Each row was made from one small tree. The marks that hang from a mark follow it in brackets, in the order of their numbers. Every link used is in the known rows. Write each row's tree.
Known rows
q773[q46[q502 q844[q889]] q551]: [ 0.55  1.68  0.89 -0.12 -2.76 -0.14  0.02 -0.71  1.60 -0.86 -1.48 -1.99
 -1.05 -3.83 -0.32 -3.39 -0.11 -0.59 -0.07  0.11  1.58 -2.26  2.54  1.68
  1.10  1.74 -1.35  0.99  0.32  0.97]
q551[q502[q46[q844]]]: [-1.56 -0.91  2.61 -1.03  4.98 -3.51 -2.26 -0.19  1.43 -0.86  2.25 -0.09
  0.21 -0.07  2.58  0.81  0.03 -1.05  0.84 -0.38  1.74 -0.23 -1.40 -2.67
 -0.93  1.76 -0.40  1.19  0.16 -0.05]
q46[q249 q502[q308[q773]] q551 q641 q889]: [ 1.34  1.37 -2.79  0.49 -5.16  3.62  0.41 -2.51 -4.82  0.69 -1.35 -2.30
  0.31  2.47 -0.98  1.87 -0.22  0.40  0.76  0.37 -2.79 -1.73  0.78  2.44
 -0.93 -3.50  1.29 -0.93 -0.30  0.50]
q773[q551[q502]]: [-1.51 -0.84 -0.98 -0.76  0.23 -3.45 -1.80  0.10  0.93 -1.34  0.09 -2.58
  0.10 -2.98  2.82 -1.27  0.18 -1.51  1.52 -0.48  1.51  0.78  0.67 -0.51
 -1.96  2.55 -0.99  2.49  0.00  0.47]
q773[q46[q249 q889] q551[q502[q308]]]: [-1.06  2.16 -0.91 -0.25 -2.03 -2.65 -1.54 -1.51 -1.37 -1.13 -0.93 -3.56
 -0.22 -3.80 -1.87 -1.89  0.07  0.09  1.14  0.12  0.92  1.16  1.86  1.46
 -0.38  1.44  0.69  2.13  0.13  1.18]
q773[q46[q249[q889] q502[q308 q551] q844]]: [ 0.97  2.02  1.38 -0.03 -0.32  0.68 -0.27 -1.33 -0.97  0.09  0.04 -0.02
 -0.15 -3.33 -1.52 -1.72  0.58  0.54 -0.29  0.55  0.37 -1.39  0.92  0.73
  1.10  0.79  1.39 -0.16  0.85 -0.08]
q46[q249[q889] q551[q502[q308[q773]]] q641 q844]: [ 0.92  0.33  2.08  0.54  1.82  1.43 -1.10 -1.59 -2.24  0.41 -0.03 -1.82
  0.19  1.00 -2.90  1.58  1.50  0.30 -0.73 -1.04 -2.94  0.53  0.81 -0.44
 -1.04 -2.39  2.16 -0.19  0.48  0.50]
q844[q46 q889]: [-0.57 -1.38  0.72 -0.33  1.42 -0.45  2.18  2.63  4.11  0.31  0.65  1.72
 -1.12  2.11 -1.16  0.85 -0.68 -0.66 -0.34  1.08 -1.18 -1.78 -1.70 -0.58
  0.79  0.36 -1.87  0.41 -0.90  0.46]
q249[q46[q502 q641 q844] q889]: [ 0.89 -0.89  4.73 -0.80 -0.25  1.65 -0.75  0.74  1.08  2.05 -1.00  1.74
 -1.83 -1.06 -0.01  0.87 -0.66  0.49  0.01 -0.49  1.11  0.28  0.37  0.14
  1.80 -2.82  0.83  0.14  1.24 -1.19]
q551[q502[q46[q773]]]: [-1.78 -0.80  1.64 -1.22  4.58 -3.14 -1.90 -0.12  0.20 -1.23  2.30  0.01
  0.17 -0.16  3.67  0.67  0.00 -1.10  1.12  0.40  1.09  2.10 -1.22 -3.08
 -1.34  2.06 -0.33  1.15 -0.01 -0.17]
q308[q46]: [-0.45 -3.08  0.29 -0.02  1.29 -2.35 -1.54 -0.02  1.41 -1.25  0.12 -1.79
  0.20 -2.71  0.81 -1.33 -0.01 -0.43  1.19 -1.25  2.62 -1.75  0.23 -0.31
  0.22  2.04 -1.18  1.50 -0.34 -1.08]
q641[q46[q551[q502[q308]] q773 q844] q249[q889]]: [ 1.94  2.54  2.80  1.03  0.56  0.68 -0.09  0.06 -2.34 -0.13  0.04 -0.67
  0.15  1.07  0.70  0.87  1.49  0.17 -3.19 -2.73 -2.90  3.81  3.55 -0.50
 -0.10 -1.49  0.01 -0.87  1.10  0.19]
q844[q641[q46[q249 q502[q308 q551] q773]] q889]: [ 0.01  1.65 -0.22  0.32  2.29  1.87  3.10  1.74 -0.67  0.18 -0.25  3.25
 -0.43  4.10 -1.48  0.79 -0.75 -0.12 -2.15  1.66 -2.75  1.68 -1.57 -0.65
  0.70 -0.59 -0.96  0.30 -0.90  1.41]
q844[q46[q249 q502 q551] q641]: [-0.19 -0.11 -0.61 -0.95  0.69  2.45  3.59  1.24  1.86  0.90  0.76  3.24
 -0.91  3.47  0.07  0.07 -0.83  0.21 -1.05  0.81 -1.24 -3.14 -0.99  0.36
 -1.25 -1.82 -0.56 -0.61 -1.44  0.19]
q249[q46[q502[q308 q551] q641 q773 q844 q889]]: [ 0.37  1.35 -0.38  0.03 -3.37  3.96 -0.05 -1.00 -2.90  1.19 -1.74  1.91
 -0.26  0.56  0.17  1.31 -0.15  0.52  1.08  1.12 -1.13  1.05 -0.92  0.51
  1.25 -2.18  0.86 -1.05  0.89  0.20]
q641[q249[q46[q502 q844 q889]]]: [ 0.94  0.66 -0.95  0.58 -4.35  1.22 -0.78  0.58 -0.25  0.73 -0.59  0.85
 -0.68 -0.12  1.46  0.08 -0.22  0.04 -0.55 -2.32  1.58 -0.99  1.94  0.77
  1.04 -1.42 -0.66  0.21  0.58 -0.48]
q249[q46[q551 q641] q889]: [ 0.65 -1.82  4.60 -0.97 -1.62 -0.58 -0.78  0.49  1.87  1.60 -1.00 -1.42
 -1.44 -1.11 -1.49  0.61 -0.70  0.60  0.40 -0.59 -0.37  3.46  0.99 -0.28
  1.01 -2.57  1.96  0.03  0.90 -1.27]
q502[q46[q773] q308]: [-0.48  0.01 -3.78 -0.26  2.17 -0.69 -0.18  0.89 -0.48 -0.77  1.44  1.74
  0.86  0.54  0.40  0.55  0.44  0.88  0.53  2.24  0.14  2.83 -1.69 -1.43
 -0.28  2.60  0.41 -1.58  0.12 -0.10]
q773[q46[q249 q502 q641 q844 q889] q551]: [ 0.38  3.13 -2.05  0.34 -5.02  1.77 -0.16 -1.82 -1.59 -0.29 -2.62 -2.27
 -1.23 -1.29 -0.64 -2.84 -0.27  0.28 -0.06  0.12  0.79 -2.06  2.74  3.67
  0.42 -0.26 -0.76  0.51  0.44  1.21]
q551[q502[q46[q249 q641 q773 q844 q889] q308]]: [-1.24  1.16 -0.98 -0.35  3.63 -0.34 -1.55 -0.72 -2.81 -0.57  1.28  0.86
  0.54  1.83  0.23  2.24  0.64  0.16  0.70  1.09 -0.82  1.61 -1.86 -1.68
 -0.83  0.37  0.76  0.12  0.23  0.88]
q46[q889]: [-0.72 -1.33 -0.29 -0.23 -2.51 -2.41 -1.31  0.26 -0.05 -0.39 -0.38 -1.98
 -0.06  0.17  0.79  0.70 -1.18 -0.44  1.96  0.01  0.89 -0.25 -0.96  1.28
  0.14  0.12 -0.62  0.65  0.08  0.32]
q551[q502[q46[q249 q844 q889] q308]]: [-1.34  0.44 -0.03 -0.53  3.70 -2.32 -2.06 -0.44 -1.02 -0.54  1.85  0.23
  0.77  0.68 -0.30  2.16  0.54  0.06  0.79  0.35  0.44  0.04 -2.02 -1.69
 -0.72  0.92  0.96  0.71  0.14  0.48]
q844[q641[q46[q249 q502[q308] q551 q773]] q889]: [ 0.70  1.29  0.88  0.31  1.13  2.22  2.98  1.21 -0.58  0.04 -0.36  1.94
 -0.62  4.10 -2.44  0.75 -0.74  0.01 -2.23  1.22 -3.20  1.38 -0.61 -0.45
  0.51 -1.50 -0.68 -0.13 -1.06  1.45]
q308[q46[q551 q773 q844[q641]] q502]: [-0.32 -2.45  1.37  0.68  1.62  0.08 -1.06  0.16  2.35 -0.93  0.10 -0.95
  1.10 -2.00 -2.54 -2.95  0.57 -0.13 -1.04 -1.14  2.64  0.82  1.59 -1.09
  0.10  0.05  0.14  0.43 -0.64 -0.97]
q844[q46[q249 q502[q308[q773]] q551 q889] q641]: [-0.29  0.33 -0.91 -0.61  0.10  2.35  3.65  1.16  0.39  1.46  0.13  3.08
 -0.42  3.92 -1.61  1.84 -0.98  0.84 -0.61  0.96 -1.66 -3.07 -1.69  1.36
 -0.50 -3.04  0.16 -0.90 -1.54  0.57]
q308[q773[q46[q551]]]: [ 0.15 -2.31  4.62  0.47  1.30 -3.17 -0.70 -0.69  2.33 -0.45  0.38 -3.01
 -0.09 -3.94 -0.02 -1.93 -1.04 -0.87  1.08 -1.93  2.18 -0.23  2.00 -0.34
 -0.03  1.01 -0.54  0.86 -0.49 -0.85]
q502[q308[q773]]: [-0.10 -2.35 -0.45  0.63  2.72 -1.77 -0.85  0.66  0.33 -0.25  0.87 -0.22
  1.03 -2.65 -0.64  0.40 -0.35 -0.36  1.78 -0.39  1.23 -0.37 -0.41 -0.63
 -0.54  1.59 -0.13  0.51 -0.27 -0.21]
q249[q46[q502[q308]] q889]: [ 0.67 -1.44  3.79 -1.24 -0.54 -0.35 -0.86  1.20  0.99  1.68 -0.08  1.37
 -1.15 -3.26 -0.61  1.09 -0.63  0.68  0.76  0.04  1.55  1.51 -0.05 -0.50
  1.50 -1.62  1.82  0.54  0.93 -1.70]
q502[q46[q889] q551]: [-1.94  0.59 -3.12 -0.93 -0.40 -4.03 -0.16  0.20  1.40  0.02  0.75 -0.40
  1.05  2.22  2.96  0.85 -0.01  0.18  0.40  1.57  0.29  2.01 -3.10 -0.46
  0.08  2.46  0.56 -0.62  0.26 -0.27]
q46[q502 q551 q641 q844]: [ 1.81  0.38  1.08 -0.06 -2.75  3.97 -0.13 -2.35 -1.04  0.09 -0.84 -1.62
 -0.17  1.34  2.02 -0.14  0.05 -0.94  0.49 -0.25 -1.58 -4.10  1.36  0.97
 -0.73 -1.81 -0.61 -1.40  0.52  0.69]

Write each row's tree
[ 0.89 -1.06  0.25 -0.11 -2.58 -1.16 -0.68 -0.39 -0.15 -0.35  0.33 -3.06
 -0.08 -0.74 -1.82 -0.36  0.82  0.34 -0.56 -0.55 -1.47  2.16  0.98  0.18
 -1.15 -0.56  2.03 -0.08  0.08 -0.88]	q46[q249[q889] q551]
[-0.91  0.42 -5.22 -0.08 -0.39 -1.07  0.00  0.88 -0.03 -1.19  0.67  0.80
 -0.12  1.23  1.75 -1.34  0.65  0.64 -1.02  1.16  0.81  3.73 -0.49 -0.67
 -1.25  2.60 -0.31 -0.57 -0.29 -0.71]	q502[q46[q249 q773[q551]]]
[-0.57  1.14 -4.13  0.25  1.44 -0.26  0.26  1.04 -0.40  0.29  0.63  2.49
  0.67  3.61 -3.27  1.75  0.21  1.98 -0.73  1.47  0.24 -0.18 -2.81  0.53
  0.63  0.27  1.08 -1.52 -0.15  0.71]	q502[q46[q249 q844[q641] q889] q308]
[ 1.13 -0.90  4.64 -0.37 -1.68  1.78 -0.49  0.22  0.24  1.30 -1.43 -0.14
 -1.40 -0.65 -1.87  0.60  0.28  0.93 -0.39 -0.23 -1.46  4.61  0.98 -0.41
  1.37 -2.93  1.93 -1.07  1.18 -0.87]	q249[q46[q551 q641 q773 q844] q889]
[-0.50  0.38 -4.60  0.30  1.16  0.32  0.02 -0.62 -2.91 -0.34 -0.26  0.00
  1.71 -1.28 -0.49  0.26  1.76  0.68  0.61  1.55 -2.08  2.42 -1.47 -0.54
 -0.17  2.05  1.71 -0.08  0.39 -0.10]	q502[q308[q46[q249[q889] q641 q773]] q551]
[ 0.91  0.36  5.59  0.57  1.70 -1.33 -0.45 -0.79  1.03 -0.72  0.16 -2.45
  0.07  1.41 -0.92  0.39 -0.04 -1.12 -1.25 -1.81 -1.85 -0.35  1.12 -1.01
 -0.39 -0.45 -1.09  0.24  0.17  0.60]	q641[q46[q551[q502] q844[q889]]]
[-0.31 -1.84 -1.99  0.66  1.55 -2.08 -0.69  0.78  0.45 -0.45  0.18 -0.86
  1.04 -3.28 -0.57 -0.24 -0.04 -0.35  1.61 -0.36  1.32  0.09  0.10 -0.03
 -0.81  2.03 -0.30  0.79 -0.26  0.03]	q502[q308[q773[q551]]]
[-0.87 -1.70 -1.83  0.56  3.00 -2.72 -0.39 -0.37 -0.03 -0.28  0.44 -0.84
  2.32 -3.50  0.07  0.21  1.01 -0.19  1.44 -0.23  0.59  0.03 -1.50 -1.08
 -0.05  2.88  0.82  0.84 -0.21 -0.67]	q502[q308[q46 q773] q551]
[ 0.76  2.40  1.43  0.07  0.22  1.25  1.03 -0.49  0.42  0.18 -0.23  1.07
 -0.24 -1.52 -1.00 -1.38 -0.25 -0.06 -0.48  0.69  0.03 -2.42  0.78  0.44
  1.97  0.71 -0.14 -0.03  0.32  1.28]	q773[q46[q502[q308 q551] q844[q641[q249] q889]]]
[ 0.77  0.33  2.39  1.03  1.56  0.34 -0.14  0.21 -0.63 -0.93 -0.20  0.28
 -0.08  0.90  1.04 -0.94 -0.19 -0.57 -1.09 -1.09 -0.58  1.38  0.98 -0.28
 -0.48  0.67 -1.99 -0.59  0.41  0.03]	q641[q46[q773 q844]]
[-0.90 -1.60 -0.69 -0.03  0.63 -2.08 -1.35  0.93  3.39 -0.62  1.69 -0.80
  0.86 -0.57  0.11 -2.34 -0.40 -0.42 -0.56  0.31  2.80  3.44  0.79 -1.85
 -1.14  1.32  0.26 -0.24 -0.27 -1.29]	q308[q502[q46[q551 q773]]]
[ 0.79  0.12  1.44 -0.53 -5.76  3.13 -0.13 -1.45 -2.05  0.76 -1.76 -0.87
 -1.05  0.51  0.85  0.67 -0.96  0.10  1.32  0.43 -1.13  1.97  0.87  0.55
  0.46 -3.19  0.74 -0.78  0.36 -0.39]	q249[q46[q502 q551 q641 q773 q889]]
[ 0.47 -0.22 -0.65  0.71  2.91 -0.03  0.53  0.12  1.46  0.42  0.47  0.04
  0.79  2.49 -2.60  1.72  0.44  0.82 -0.60  0.49 -1.18  0.01 -1.01 -0.85
  0.65  0.18  0.43 -1.90 -0.19  0.48]	q502[q46[q551 q641 q844[q889]] q308[q773]]
[ 0.19  0.58  0.52  0.91 -0.92 -1.42 -0.34  0.09 -1.00 -0.41 -0.44 -1.41
 -0.25  2.20 -0.41 -0.08 -1.01 -0.05 -0.81 -1.41 -0.30  0.75  0.59  1.18
 -0.64 -0.44 -1.22  0.46 -0.06 -0.22]	q641[q46[q249 q889]]
[ 0.05 -0.07  0.13 -0.46  1.16 -1.54  0.37  1.05  2.90  0.17  0.93  0.58
 -0.06  2.69  0.25  0.24  0.32  0.82 -1.72 -0.28  0.41  0.68 -0.39 -0.59
  0.33  0.28  0.35 -1.54  0.11 -0.12]	q502[q46[q551 q844[q641[q249[q889]]]]]
[ 0.44  2.01 -0.86  0.52  0.41  1.85  3.11  2.61  0.17  0.19 -0.78  2.80
 -1.09  4.03  0.67  0.05 -0.81 -0.43 -3.05 -0.09 -1.76  1.71  0.97  0.10
  1.00 -0.85 -2.53  0.65 -0.76  1.57]	q844[q641[q46[q502 q773[q551]] q249] q889]
[ 0.48  2.05 -1.52 -0.15 -0.12  3.81  1.59  0.42 -2.65  0.32 -0.12  4.09
  0.18  0.98  4.09  0.04  1.04 -0.27 -1.43  0.91 -1.25  0.54 -0.56 -0.27
  0.36 -0.24 -0.34 -1.13  0.51  0.60]	q46[q502[q551] q773 q844[q641[q249[q889]]]]
[ 0.19 -0.37  2.38 -0.01  0.48  1.46  0.78  0.69  1.49  1.54 -0.40  3.02
 -0.26 -0.76 -1.75  0.89 -0.46  0.05 -0.01  0.11  0.63 -1.05 -1.47 -1.11
  1.67 -1.20  0.66  0.28 -0.03 -0.20]	q249[q46[q502[q308[q773] q551] q844[q641 q889]]]
[-0.59  0.94 -2.49 -0.79 -1.21  2.03  2.21  0.56 -1.24  0.48  0.23  2.71
  0.18  1.33  2.40  1.62 -0.03 -0.02  0.88  2.34 -1.92 -0.79 -2.04  0.67
 -0.24 -0.22 -0.42 -1.19 -0.20  0.28]	q844[q46[q502[q308 q551] q773 q889]]
[ 1.31  1.38 -1.36  1.04 -5.73  2.20 -0.46 -1.42 -1.71  0.37 -2.02 -3.15
  0.02  3.81 -0.32  1.11  0.22  0.12 -0.25 -1.55 -2.54 -1.30  1.94  2.60
  0.41 -2.87 -0.27 -1.52  0.71  1.59]	q46[q551 q641[q249] q844 q889]
[ 0.08 -1.59 -2.90  0.55  1.23 -0.70 -1.13 -0.04 -0.92 -0.98  0.40 -0.66
  1.00 -2.44 -2.28 -0.33  0.67  0.50  1.19 -0.04  0.96 -1.11 -0.35 -0.20
 -0.18  1.87  0.42  0.68 -0.21 -0.37]	q502[q308[q46[q249]]]
[ 0.41  0.07 -1.27  1.23  0.97 -0.51 -0.05  0.46  0.34 -0.11 -0.63 -0.71
  0.39 -2.54 -2.11 -0.76  0.11  0.02  0.36 -0.70  0.47 -0.18  1.59  0.58
  0.58  1.26 -0.58  0.55 -0.03  0.84]	q502[q308[q773[q46[q641[q249] q844[q889]] q551]]]
[-1.30  0.44 -2.41 -0.46  1.66 -2.81 -0.21  0.18  2.40 -0.20  1.25  0.76
  1.17  1.45  2.63 -0.17  0.81  0.01 -0.48  0.97  0.57  0.72 -2.67 -1.41
 -0.14  3.20  0.23 -1.06  0.48 -0.38]	q502[q46[q844] q551]
[-1.28  0.36 -2.28 -0.65  1.59 -3.00 -1.45  0.53  0.49 -0.78  0.45 -0.96
  0.35 -1.87  0.53 -0.17  1.10 -0.09  0.15  0.16  1.00  1.61 -0.13 -0.57
 -1.33  2.26  0.37  1.38  0.29  0.36]	q773[q551[q502[q46[q249[q889] q844] q308]]]
[ 0.15  1.70 -3.55 -0.44  0.26  3.94  2.83  1.13 -1.40  1.06  0.19  3.90
 -0.31  2.13  3.56  1.01  0.44  0.04 -0.51  1.65 -2.64 -0.02 -0.25  0.22
 -0.42 -0.52 -0.87 -1.36  0.20  0.22]	q844[q46[q502[q308 q551] q641[q249[q889]] q773]]
[-0.11 -0.47 -1.62 -0.47  0.13  1.57  1.66  1.05  1.23  0.32  1.12  2.56
 -0.83  1.08  1.67 -0.23 -0.38 -0.30 -0.18  0.38  0.24 -3.61 -0.62  0.24
 -1.22 -0.04 -1.34  0.00 -0.71 -0.81]	q844[q46[q249 q502]]
[ 0.50  1.10  2.83 -0.26 -0.56 -0.10 -0.52 -1.70  0.75 -0.43  0.03 -0.87
 -0.23 -3.38  1.26 -2.54 -0.37 -0.69  0.81  0.04  1.53 -2.82  1.20  0.41
  0.89  1.62 -0.40  0.11  0.67  0.13]	q773[q46[q502[q551] q844]]
[ 0.25 -0.05  2.42 -0.11 -0.10 -1.91 -0.87 -0.27  0.84 -0.49  0.21 -1.71
 -1.04 -3.24 -1.63 -2.57 -0.57  0.26  0.22 -0.24  1.51  0.89  1.71  0.48
  0.60  1.17  0.54  0.90  0.32 -0.53]	q773[q46[q249[q889]]]
[-0.20  2.29 -4.80 -0.07 -5.31  2.56  0.44 -1.37 -5.75 -0.47 -0.57  0.64
  0.40  1.15  3.00  0.66  0.68 -0.03  0.24  1.92 -1.89  1.86 -1.30  1.04
 -0.77 -0.46  0.74 -0.46  0.02 -0.08]	q46[q249 q502[q551] q773 q889]
[-0.30  1.05 -2.65  0.98 -1.77  2.74  0.59  0.56 -3.60 -0.42 -1.02  2.21
 -0.31  3.39 -2.23  0.56  0.35  0.98 -0.97  0.81 -1.31  1.69 -1.58  1.35
  0.20 -1.58  0.13 -0.84 -0.30  1.19]	q46[q249 q773 q844[q641] q889]
[-0.47 -0.10 -0.86 -0.83 -0.80  1.97  1.74  0.74  0.69  1.04 -0.24  1.81
 -1.13  3.14  2.67  1.23 -1.49 -0.42  1.08  1.00 -0.51 -3.78 -1.02  1.64
 -0.16 -1.61 -2.00 -0.40 -0.34  0.29]	q844[q46[q502 q641 q889]]
[-1.05  0.24 -1.54 -0.92  0.64  2.02  3.28  2.05  0.94  1.28  0.24  4.47
 -1.23  4.46  0.30  1.12 -1.56  0.49 -0.54  1.23 -0.21 -3.34 -2.26  1.44
 -0.26 -2.22 -1.17 -0.05 -1.36  0.54]	q844[q46[q249 q502 q889] q641]
[ 0.64 -2.25  1.24 -0.48 -1.22 -0.60 -0.99 -1.53  0.44 -1.14 -0.04 -2.95
  0.32 -2.72  1.60 -1.11  0.29 -0.62  0.99 -1.15  1.49 -3.20  1.17  0.02
 -0.10  0.68 -0.46  0.70 -0.35 -1.20]	q308[q46[q502 q551]]
[-1.10 -1.55 -0.23  1.35  1.90 -1.45 -1.35 -0.80 -0.96 -0.36 -1.65 -2.33
  0.14 -1.02 -0.86 -0.15  0.70 -0.07 -0.11 -3.01  2.10 -1.72  0.90  1.18
 -0.02 -0.42 -1.17  2.42 -0.76 -0.41]	q308[q46[q249 q641 q844 q889] q773[q551[q502]]]
[ 1.76 -0.32  2.14 -0.23 -3.10  1.85 -0.66 -1.93  0.00 -0.50  0.08 -1.80
  0.28 -0.98  1.42 -0.39  0.50 -0.91  0.41 -0.69 -0.34 -4.14  1.08  0.36
 -0.62 -0.72 -0.02 -1.08  0.37  0.03]	q46[q502 q551 q844]
[ 1.03 -1.52  2.88 -0.42 -2.54  0.59 -0.63 -0.85  0.86  0.74 -0.12 -0.73
 -0.19 -2.92 -0.67  0.15 -0.64 -0.12  1.37 -0.85  0.96 -0.45  0.93 -0.80
  0.10 -1.40  1.22 -0.03  0.03 -1.37]	q249[q46[q502[q308[q773]] q551]]
[-1.42 -0.20 -3.29 -0.08  3.86 -3.57  0.29  0.47  1.33  0.25  1.67  1.03
  2.13 -0.24  1.28  1.05  0.67  0.42  0.39  1.23  0.43  1.91 -2.87 -1.86
 -0.36  3.42  1.13 -0.83 -0.03 -0.65]	q502[q46 q308[q773] q551]
[-0.36 -3.32  2.10  1.93  0.63 -2.22 -1.99 -0.47  2.30 -0.11 -0.17 -3.12
  1.36 -2.52 -4.48 -1.76  0.44  0.09 -1.32 -3.66  4.13 -1.02  2.04  0.17
  0.23 -1.41  0.54  1.40 -1.13 -2.14]	q308[q46[q249 q551 q844 q889] q502 q773]
[ 0.50 -1.51  5.27  0.38  1.86 -1.13  0.05 -0.82  1.90  0.02  0.20 -1.24
 -0.28 -3.02  0.19 -1.64 -1.04 -0.79  0.46 -1.79  2.20 -2.24  1.75  0.01
  0.41 -0.06 -0.75  0.42 -0.52 -0.48]	q308[q773[q46[q502 q551 q844[q641]]]]
